What can hang from each mark:
dururod: kore
boda: kore
kore: boda dururod feza rovid zisa
doros: zisa
guse: kore
rovid: kore
zitip: zisa
buzak: kore
feza: kore
rato: zisa
zisa: zitip

Each row was made from one small tree. Brackets hold a mark, then the marks that hang from it, in alphabetical order. Every link used is in the known rows. Write each row's tree.
Known rows:
[dururod [kore rovid]]: [ 10.4  -3.3  -4.6 -32.4  -6.0 -10.6   0.5  -5.1  21.9   7.6   5.9  13.8
  11.9   1.4  -3.0  34.4  17.3 -19.4 -14.5 -30.0  12.7 -23.7  -3.2  26.6]
[rovid [kore boda feza zisa]]: [-23.6   4.4  12.0 -21.8 -18.9  -4.7 -17.2 -21.6 -29.8  13.3 -12.6  11.3
   5.8  28.6 -28.8   7.0  -8.5  38.9  -2.2   1.1  -9.5 -18.5 -13.9 -32.6]
[buzak [kore dururod feza rovid zisa]]: [ -1.1   7.9   7.0  51.0   0.2   1.1  33.2   1.0 -15.9  -6.1   1.7 -22.9
  -3.8 -10.9  28.0  -5.4  -3.3 -28.2   4.2  -5.3 -27.8  21.7  -4.9  -9.6]
[feza [kore boda dururod rovid [zisa zitip]]]: [ 38.1  -6.8 -16.8   5.6  29.3  12.3   5.5  58.1  10.4  -7.3 -10.7 -15.4
 -33.8  16.2  -1.5 -10.8   2.0  38.2   6.2  27.8  16.4  -4.8  10.7  51.7]
[rovid [kore feza]]: [-21.1  10.9  32.7 -40.3 -22.9 -11.6 -22.8 -55.0  -7.3   2.4 -14.3  15.7
  36.0  14.4 -14.4   4.6   1.1  11.6 -10.7  -1.8   5.3 -34.2 -27.6 -36.4]
[dururod kore]: [ -7.5   0.8   0.0 -48.7  -6.4   0.6   5.0 -38.6  28.9  15.9  -3.3  21.8
  28.6  -1.0 -15.3  34.0  13.4 -29.3 -24.7 -29.6  21.0 -35.4 -11.2  28.8]
[zitip zisa]: [-38.5 -12.1   3.1 -10.3  -9.5 -16.9  12.8 -75.8  -6.7  16.0 -12.2  54.8
  21.3 -29.3 -25.6  -1.9  29.8 -46.8  -9.7  10.0   5.7 -17.0  13.9  -9.6]
[kore boda dururod rovid zisa]: [ 12.4 -20.7 -36.1  40.3  17.2  -0.2   1.6  62.1 -14.8 -10.4  15.8 -16.4
 -58.6  13.2  13.0  -9.7  -9.1  17.2  34.5  11.7 -34.7  41.7  33.5   9.1]
[boda [kore feza rovid [zisa zitip]]]: [ 11.0   8.6   5.6   4.0  -9.3 -10.5 -25.5  46.9   0.8 -12.6   2.8  -3.3
  16.1 -40.0  -5.7   2.8   2.5   5.8 -11.7  11.4  12.9  14.3  -4.2 -23.3]
[feza [kore boda dururod rovid]]: [ 48.5  -6.1  -1.2 -13.5  14.3   8.4   1.1  16.8  16.2 -17.9  -5.7  -4.1
  -6.1  34.9   0.2   0.4  -1.8  39.4  22.3  22.6  -1.3   3.0  12.0  49.8]
[buzak kore]: [-33.5   2.7  22.4  -6.5  -5.0 -10.3  44.9 -21.0  15.9  -6.8 -26.4  22.2
  38.1 -15.3 -25.6  11.9   7.7 -26.0  -3.3  -9.2  15.7 -23.8 -10.0  -7.8]
[rato zisa]: [ 10.3 -13.0  30.3 -44.0   7.1   4.2  16.2 -48.4  16.9   9.9 -23.5  51.7
  22.7  10.3 -42.5  -1.2  12.4 -40.9  -8.4 -26.3  18.3 -29.5   0.5  -2.2]
[rato [zisa zitip]]: [ 10.2 -10.9  19.7 -34.1  19.8   3.2  16.2 -20.7  23.8   9.2 -30.8  50.2
   6.7   5.7 -41.9 -11.5  14.2 -21.0 -10.9 -16.9  47.0 -49.4   3.0  -4.7]
[kore zisa]: [-58.4 -13.4   6.0 -14.7  -3.6   0.5  16.1   8.5   8.9   8.7 -11.2  16.0
  -2.5 -44.2 -31.1  -7.8   8.4 -43.1 -24.4   0.1  12.7  -6.6  -0.7   8.1]
[feza [kore boda dururod zisa]]: [ 21.5  -5.4  -2.2 -16.5  17.2  23.9  14.3   4.9  11.9   0.1 -12.6  -7.1
  -6.4  16.6 -15.3  -1.9  -1.1  15.7  -2.9  20.5   5.3  -4.8   3.3  52.4]
[kore boda dururod feza rovid [zisa zitip]]: [ 13.6  -5.4 -36.3  67.6   5.8  10.5 -14.2  52.1 -34.1  -5.2  18.7 -30.2
 -66.8  25.8  33.8 -34.7 -22.0  55.5  38.3  20.9 -33.4  46.3  33.3   0.9]
[kore dururod]: [ -9.2  -4.0   2.3  -8.7  10.0   4.2   2.5 -34.0  26.3 -16.2   2.4   3.2
   8.6  -9.3  13.4 -10.1   0.0 -33.9   7.6   8.3   2.1   0.1   3.3   6.3]
[rovid [kore boda dururod feza [zisa zitip]]]: [  2.2  10.2  -6.2   2.8   5.1   0.5 -23.2  -8.1 -23.9   6.8  -8.9  -9.3
 -13.8  32.0   2.5  -6.1 -10.0  44.1   3.1  10.5   0.1 -22.3 -13.2 -32.2]
[kore dururod rovid zisa]: [  1.0 -13.2 -15.7  32.1  19.5  -3.1   2.5  47.8   1.8 -11.6  16.6 -21.2
 -40.5 -29.0  28.3 -15.6   6.1 -43.5   3.7   5.0 -16.4  28.0   9.8   6.6]
[dururod [kore boda]]: [  0.7  -5.6 -14.6 -40.8  -8.9   2.4   5.1 -29.0  15.9  15.6  -3.3  25.3
  15.7  27.6 -27.0  38.0   2.4  13.0  -1.9 -25.8   8.8 -24.3   7.1  28.4]
[guse [kore dururod rovid zisa]]: [-20.7  -0.6   5.2  17.1  16.2 -18.2  -1.1  20.1   9.5   4.8  28.3 -18.3
 -11.0 -44.7  42.7 -26.2  13.2 -43.5  -2.5  -8.2  23.9   5.5  -6.4 -34.6]
[buzak [kore boda dururod feza [zisa zitip]]]: [ -9.8   9.1 -10.0  47.4   6.0  12.5  37.5  -1.8 -17.6   0.5 -12.7 -12.3
 -10.0  14.0   5.3  -9.9 -14.7  18.4  13.9   3.1  -9.4   5.7   4.1  -9.4]
[doros zisa]: [-82.4 -16.6   7.2 -60.5 -13.4 -17.7   2.6 -22.5  28.5  11.8  14.1  13.6
  11.5  -4.4 -27.3 -19.8  -3.7 -36.5 -23.6 -12.4  16.7   3.9  -0.1  14.7]

Write each row's tree:
[ 40.7  -0.5  13.2 -20.2  14.7   6.2   3.3   6.5  27.7 -18.6  -6.9  -8.8
   7.7   6.0  10.8  -1.9  10.8  -1.1  -2.0  19.2  10.1  -8.9  -4.6  46.8] => [feza [kore dururod rovid]]
[ 34.7   2.0  -5.4   3.2  13.6 -10.1 -17.9  47.7  15.0 -21.6  11.7 -11.8
  11.8 -40.5   8.6  16.1   5.9 -31.9  -6.3   6.3   1.9  22.2  -5.0 -18.2] => [boda [kore dururod rovid zisa]]
[-24.5   6.4  13.7  11.7 -25.3   2.4  36.4 -37.3 -14.0  -3.5 -18.5  15.8
  27.4  25.8 -21.8   5.0 -13.4  28.8  22.2  -4.4 -14.3   3.2   7.4 -10.2] => [buzak [kore boda feza]]
[ 36.0  11.2  -4.8  22.5   5.9  -3.0 -30.6  41.1   2.2 -18.4  14.4 -20.9
   4.7 -32.8  23.7  -1.8  -2.8  -4.0  -4.1  13.5   0.8  25.5  -4.9 -22.5] => [boda [kore dururod feza rovid [zisa zitip]]]
[-30.6  10.5  17.7 -20.3  -8.9  -9.3 -18.1 -11.9 -12.5  11.4 -19.4   5.6
   9.2  -5.7 -17.1  -5.7   5.1  10.3 -25.3   2.6  22.0 -42.7 -29.4 -34.5] => [rovid [kore feza [zisa zitip]]]
[-35.8  -4.7  -0.4  12.3  -0.3  -3.0  51.6  11.1  -5.9   4.4 -24.5  14.6
   7.7  -2.2 -39.2  13.2  -2.2   1.2   6.1  -7.6   1.9  -8.2   4.5  -5.1] => [buzak [kore boda zisa]]
[ -6.2  12.1  10.9 -10.0 -10.3  -0.2 -19.3  15.0   7.1  -4.9  -5.1   3.7
  31.8 -43.4 -18.2   3.4  -1.4  -3.9 -22.2   9.6  21.9   1.9 -11.2 -23.5] => [boda [kore feza [zisa zitip]]]
[ 20.5   9.1  20.0 -15.5 -24.9 -12.3 -30.5   4.8   6.0 -23.4   8.6   6.3
  42.9 -20.7  -4.6  14.0  -1.7   4.8   3.3   8.0  -3.4  22.1  -3.8 -26.8] => [boda [kore feza rovid]]
[ 26.6  -5.4 -15.7  39.6 -15.1   6.6 -21.7  -8.1 -24.6 -21.8  24.5 -15.9
 -27.8  53.9  36.2 -19.6 -28.2  57.3  58.8  16.0 -55.8  57.2  36.6  -0.5] => [kore boda dururod feza rovid]
[ 36.6  10.7   3.4  14.0  -4.1  -2.2 -28.5  19.7  -2.1 -16.6  19.5 -19.3
  15.7 -30.1  22.3   7.3  -3.6 -19.1  -1.6   6.8 -18.2  37.5  -5.4 -22.5] => [boda [kore dururod feza rovid zisa]]
[  0.5  -5.9 -13.0 -21.0   1.0  -6.3   4.1  17.4  11.3  18.6   7.0   4.4
  -5.5 -16.4  -6.4  31.4  19.0 -33.6 -27.2 -31.2   7.6 -16.5  -6.2  29.2] => [dururod [kore rovid zisa]]
[ 18.4  15.8   1.7   6.2   4.4   8.3 -23.6   6.1   8.2 -10.0   3.5 -13.0
  22.2 -34.9  10.7  -0.3  -5.5 -13.8 -15.4  13.4  11.4  13.2 -10.6 -22.3] => [boda [kore dururod feza [zisa zitip]]]
[ -9.2   0.8 -13.3 -16.1 -19.7  14.9   0.8 -32.7 -12.2  31.4   6.6   7.1
   1.5  23.8 -16.6  25.7  -7.0  10.7 -13.6 -26.9 -12.3  -2.8   2.8  28.7] => [dururod [kore boda feza zisa]]
[  1.3  -0.9  -5.4 -15.7  14.2  -6.9 -13.0  -1.7 -10.2   3.4 -12.2   0.9
  -7.2  24.3 -12.5  10.9  -1.6  16.8   2.9   2.5  -1.4 -24.4 -13.0 -26.0] => [rovid [kore boda dururod zisa]]
[ 10.8   0.6   0.3 -29.4   7.0 -10.9 -17.8 -24.6  -0.7  -6.4 -12.9  10.6
  11.2  40.5  -9.1  12.9  -3.1  31.8  16.4   5.0   1.5 -30.7 -10.4 -28.8] => [rovid [kore boda dururod]]
[-18.0  10.9  13.3  35.5  -1.2  11.7  41.7 -32.0 -10.0   1.9  -7.4 -14.1
  13.8 -13.2  16.3  -4.4  -6.3 -38.4  -5.8  -5.4 -19.1   8.7 -12.1  -9.0] => [buzak [kore dururod feza zisa]]
[-34.7  -5.3  10.6  24.7 -25.6  -2.5  -7.3  19.3 -24.7   3.3  12.9  -8.2
 -21.1 -25.1   3.9 -21.3  -3.0 -11.3  -2.6   3.1 -28.4  34.1   7.8  -1.0] => [kore feza rovid zisa]
[ 31.2  -2.9   4.2 -28.9  11.9  20.1   8.4 -17.8  22.1 -11.6 -14.9   2.1
  10.6  33.4 -12.7   0.4  -3.4  31.8  10.1  22.7   8.3 -11.3   6.6  51.0] => [feza [kore boda dururod]]
[-21.4   7.8  15.1  29.9  -0.8  -9.4  -8.8  -7.9  -8.2   8.3  36.8 -26.7
  -7.6 -32.4  56.0 -34.6   2.9 -30.8  -0.3  -7.7   5.2  21.5  -7.3 -39.2] => [guse [kore dururod feza rovid zisa]]
[ -5.9  14.6   8.6  -1.4   7.1  -1.1 -22.4 -18.2 -10.8   6.8  -8.9 -11.2
  -1.3   2.2  13.1 -10.3  -0.4   3.5 -18.8   6.2  10.4 -32.5 -29.7 -32.5] => [rovid [kore dururod feza [zisa zitip]]]
[  0.0   4.4 -11.7  -1.7  -7.3   2.1  -5.4  11.1  -2.0  21.8   7.9  -5.0
 -12.8  -7.4   8.1  13.6  10.2  -8.1 -24.8 -24.7   8.4 -13.6  -6.0  23.8] => [dururod [kore feza rovid [zisa zitip]]]
[ 10.1  -0.4 -26.3   5.9  -7.5   3.3  -6.8  21.1 -12.9  22.4   8.0  -1.2
 -25.2  23.5  -2.9  17.4  -1.4  34.2  -3.7 -19.1  -2.2  -3.1  10.8  25.4] => [dururod [kore boda feza rovid [zisa zitip]]]
[ 38.3  -8.4  -9.0  -0.4  19.1  13.5   7.1  39.5   6.2  -7.4  -5.1 -13.8
 -22.7  18.7  -3.4  -0.6  -0.2  24.6   7.2  21.8  -4.0   7.7   9.9  52.2] => [feza [kore boda dururod rovid zisa]]
[ 17.0  -8.2 -20.9 -25.9  -7.0  -9.1  -2.4   4.5   9.4   7.6   5.6  18.4
  -1.3  30.8 -14.4  36.2   6.6  22.4   7.8 -26.7   0.4 -11.6  13.7  28.5] => [dururod [kore boda rovid]]
[-29.9   6.7   5.5  20.2  -4.1   4.4  -3.8 -30.4 -13.0  17.7  27.5 -17.1
  -2.9  -5.4  33.0 -31.0 -10.9   1.2  11.1  -4.8   3.8  18.7   3.5 -36.5] => [guse [kore boda dururod feza zisa]]
[  2.5   1.7 -15.6  60.1   8.0   6.9 -13.8  36.2 -15.9  -5.2  18.4 -34.7
 -49.4 -17.9  48.6 -39.4  -6.4  -4.8   6.7  16.9 -15.6  31.1  10.5   1.3] => [kore dururod feza rovid [zisa zitip]]
[ 15.8   5.8  -2.0  43.7  -8.2  -0.9  28.1 -11.2 -17.4 -16.5   0.3 -10.5
   1.9  35.3  20.3   0.2 -15.9  28.7  40.1  -0.5 -35.6  25.0  14.1 -11.1] => [buzak [kore boda dururod feza rovid]]
